Each row was made from one small tree. The marks that hang from a mark follow it in brackets, in the order of their numbers. Every link used is in the known rows. Write each row's tree.
Known rows:
Z_996[Z_90[Z_854]]: [ 10.3 -13.6  -0.3  -1.7  -7.9  28.9  23.6  -4.3 -18.1   0.0   0.5  12.9
   7.5   2.3  10.6  -8.4]
Z_546[Z_90[Z_854]]: [ -5.7 -10.5 -10.4  -9.1 -22.8   1.9  14.8   5.1  -6.1  -0.4  -4.2  14.4
  -0.4   9.6 -13.6   5.3]
Z_862[Z_546 Z_854]: [-17.4  15.0   4.6 -11.3  28.4  12.5 -24.9   8.8  23.0   4.1   7.2  19.0
   0.0 -17.6  24.4  -8.2]
Z_90[Z_996]: [  6.9   0.4  -7.9   8.2  -1.2  16.2  -5.2   0.9  -2.7 -15.6  -2.5  -2.2
   3.0 -16.8  -2.1   8.7]
Z_90[Z_854[Z_862] Z_996]: [  9.1  -3.2  -0.9  -2.3 -18.9 -21.8  10.9   3.8 -10.5  -3.7  -1.4  11.5
   3.0   1.9  26.5  12.6]
Z_546[Z_90[Z_854[Z_193 Z_862]]]: [  3.4  -8.3  -5.5   2.0 -18.4 -24.9   7.0   9.8   6.7   2.7  -4.7   2.0
  -1.6  15.7  -9.7  -8.3]
Z_193[Z_546[Z_90] Z_996]: [ -9.1  12.9   7.3  -6.2  -5.9   2.9  -4.0 -10.6  -6.6  19.5  -6.3  44.1
 -13.8   6.7 -49.0  37.4]
Z_193[Z_546]: [  6.2  19.0   8.7  -3.1   7.8   7.2 -10.7  -9.3  -3.0   0.3  -7.2   6.5
   6.3  -4.8 -14.0  21.6]
Z_862[Z_546]: [-20.7   6.5   1.0 -12.5  17.0  15.3 -18.8   4.9  10.5   3.0   6.8 -15.5
   8.4 -16.2  14.7  -1.1]
Z_854[Z_193 Z_862[Z_546 Z_996[Z_90]]]: [ -0.8   4.2   0.2  -1.6  23.7  -0.7 -19.9  -4.7  10.7   2.4   7.9 -62.9
  10.5 -16.6   5.3 -26.0]
Z_193[Z_546 Z_996[Z_90]]: [  4.5   8.9  17.0  -1.0   5.8  26.7   4.2 -20.5 -17.9  19.9  -2.7  42.7
  -6.7   0.8 -26.1  25.4]
Z_193[Z_546[Z_90[Z_854 Z_996]]]: [  7.4   6.4   1.7   3.5 -26.3  -8.7  15.7 -10.4 -22.8 -19.1  -7.0   8.1
   7.2   9.4 -40.3  30.8]
Z_546[Z_90[Z_996]]: [  0.7  -2.9 -12.8   7.9 -14.3   4.6  -3.6  -0.2  -5.3 -16.4  -3.5  -1.9
   2.1  -9.7 -42.3  11.9]
Z_546[Z_90[Z_854[Z_193] Z_996]]: [  8.3 -15.8 -14.1  18.8 -25.1   4.7  20.4   6.6  -4.7 -26.8  -4.9  -6.9
  -0.5   8.4 -19.6  -5.0]
Z_546[Z_90[Z_854[Z_862] Z_996]]: [  2.6  -5.3  -6.0  -2.2 -30.6 -30.7  11.2   3.1 -12.1  -5.9  -2.2   9.2
   2.7   5.9 -17.0  14.7]
Z_854[Z_90 Z_193[Z_996] Z_862[Z_546]]: [-34.4   3.4  10.5 -11.7  38.7 -29.4 -24.8   0.6   9.8  18.5   9.6   2.5
 -20.0   7.4  12.1   4.1]
Z_996[Z_90[Z_854[Z_193 Z_862[Z_546]]]]: [  4.0 -10.1   8.4   4.0   2.2   1.8  10.5   2.4  -3.0   3.3   6.9 -17.4
  10.3   6.0  20.0 -22.5]

Write each row's tree:
[ 14.7   9.8   2.4  -5.9  -1.7 -21.1   4.7  -5.1  -0.3   2.6  -6.9 -23.4
   2.0  10.2  20.7   2.4]
Z_90[Z_854[Z_193[Z_546] Z_862[Z_996]]]
[-14.4   1.0   6.2 -21.7  -2.6 -23.1   0.8   9.4   2.3  15.1   6.2   0.2
   6.5   4.2  40.5   3.3]
Z_90[Z_854[Z_862[Z_546]]]
[ 15.1 -13.7  -9.3  21.3 -14.4  16.8  19.9   8.6  -1.8 -25.0  -4.1  -6.2
   0.0   4.3  25.4  -9.5]
Z_90[Z_854[Z_193] Z_996]
[ -8.6   8.3  -4.2  18.6  12.6   6.2 -17.6  10.1  23.9 -24.0   5.7  -7.3
   0.0  -9.5 -18.2 -17.6]
Z_862[Z_546[Z_90[Z_996]] Z_854[Z_193]]
[-12.7   6.4   1.4   3.5   9.3 -25.2 -24.1  11.0  22.9   6.1   4.2 -31.3
   4.9  -3.0 -16.4 -14.7]
Z_854[Z_193 Z_862[Z_546[Z_90]]]
[-13.3   6.5  -7.8  -7.7  13.1 -23.4 -27.0   3.1  21.0   2.5   4.7 -61.3
   5.1 -10.8 -11.5 -16.3]
Z_854[Z_193 Z_862[Z_546[Z_90] Z_996]]
[ 18.2   1.3  -5.5   4.5  15.3   1.5 -13.4  -7.5   7.8   3.8  -1.6 -42.9
   2.8 -12.7   0.3 -24.4]
Z_854[Z_193 Z_862[Z_996[Z_90]]]
[  1.6  -9.9   2.7  -1.1  -6.8 -10.8  10.5  10.2  10.0  24.8  -2.7  36.8
 -17.3  17.1  41.7  -2.9]
Z_90[Z_854[Z_193[Z_996] Z_862]]
[ -4.0   6.2  -1.6   4.3  39.8   4.1 -19.7   0.7  15.9 -13.6  -1.6  21.9
 -16.9   2.3   9.8 -15.0]
Z_862[Z_854[Z_90 Z_193]]
[ 16.8  -7.4  -2.4  15.4 -14.7 -16.7  12.1   9.3   1.0 -13.0  -3.0  -5.1
   1.2   6.2  28.1  -5.9]
Z_90[Z_854[Z_193 Z_862] Z_996]
[ 20.1   3.9  -9.8   8.8  26.7  37.0 -10.5  -8.3  14.1  -9.7  -1.7 -10.9
  -5.0 -17.0   6.3 -33.7]
Z_862[Z_854[Z_193] Z_996[Z_90]]
[ -2.8  -6.0  10.0 -12.7  -2.5  -3.4  10.2  -2.4 -13.1  11.5   8.5  -5.2
  13.2   1.0  18.8  -5.7]
Z_996[Z_90[Z_854[Z_862[Z_546]]]]
[  7.7 -11.1   0.1  17.6  10.7  40.6   2.7  -1.1   6.2  10.9  -2.0  19.3
 -13.5  -1.2  -0.7 -16.8]
Z_854[Z_193[Z_996[Z_90]]]
[  6.9  15.6   1.6   8.4 -11.5  -5.3  -4.4 -12.0 -13.6 -17.2  -7.4  -1.9
   7.9  -3.6 -60.0  30.9]
Z_193[Z_546[Z_90[Z_996]]]
[-14.5  -9.0  12.7 -16.2  -0.9   5.4  12.0  -3.3 -11.9  32.9   9.5  38.3
  -8.6   5.2  22.9   6.8]
Z_193[Z_996[Z_90[Z_854[Z_862[Z_546]]]]]
[  5.3   0.6  16.2  -4.6  -8.1  23.0  24.5 -18.2 -26.4  18.1  -2.7  52.6
  -7.6  13.7  -7.6  25.7]
Z_193[Z_546 Z_996[Z_90[Z_854]]]
[-13.5  -9.2  -7.7   9.2 -13.1   5.1  10.6   9.7   0.1 -23.2   5.8 -27.1
   7.7   2.5 -11.6  -6.5]
Z_862[Z_546[Z_90[Z_854[Z_193] Z_996]]]
[  2.3  -1.1  -7.1 -25.4  -6.2 -18.1   3.9  -0.7  -3.3  13.1  -2.0  -6.9
  -1.2  -0.3  37.9   3.5]
Z_90[Z_854[Z_862[Z_996]]]
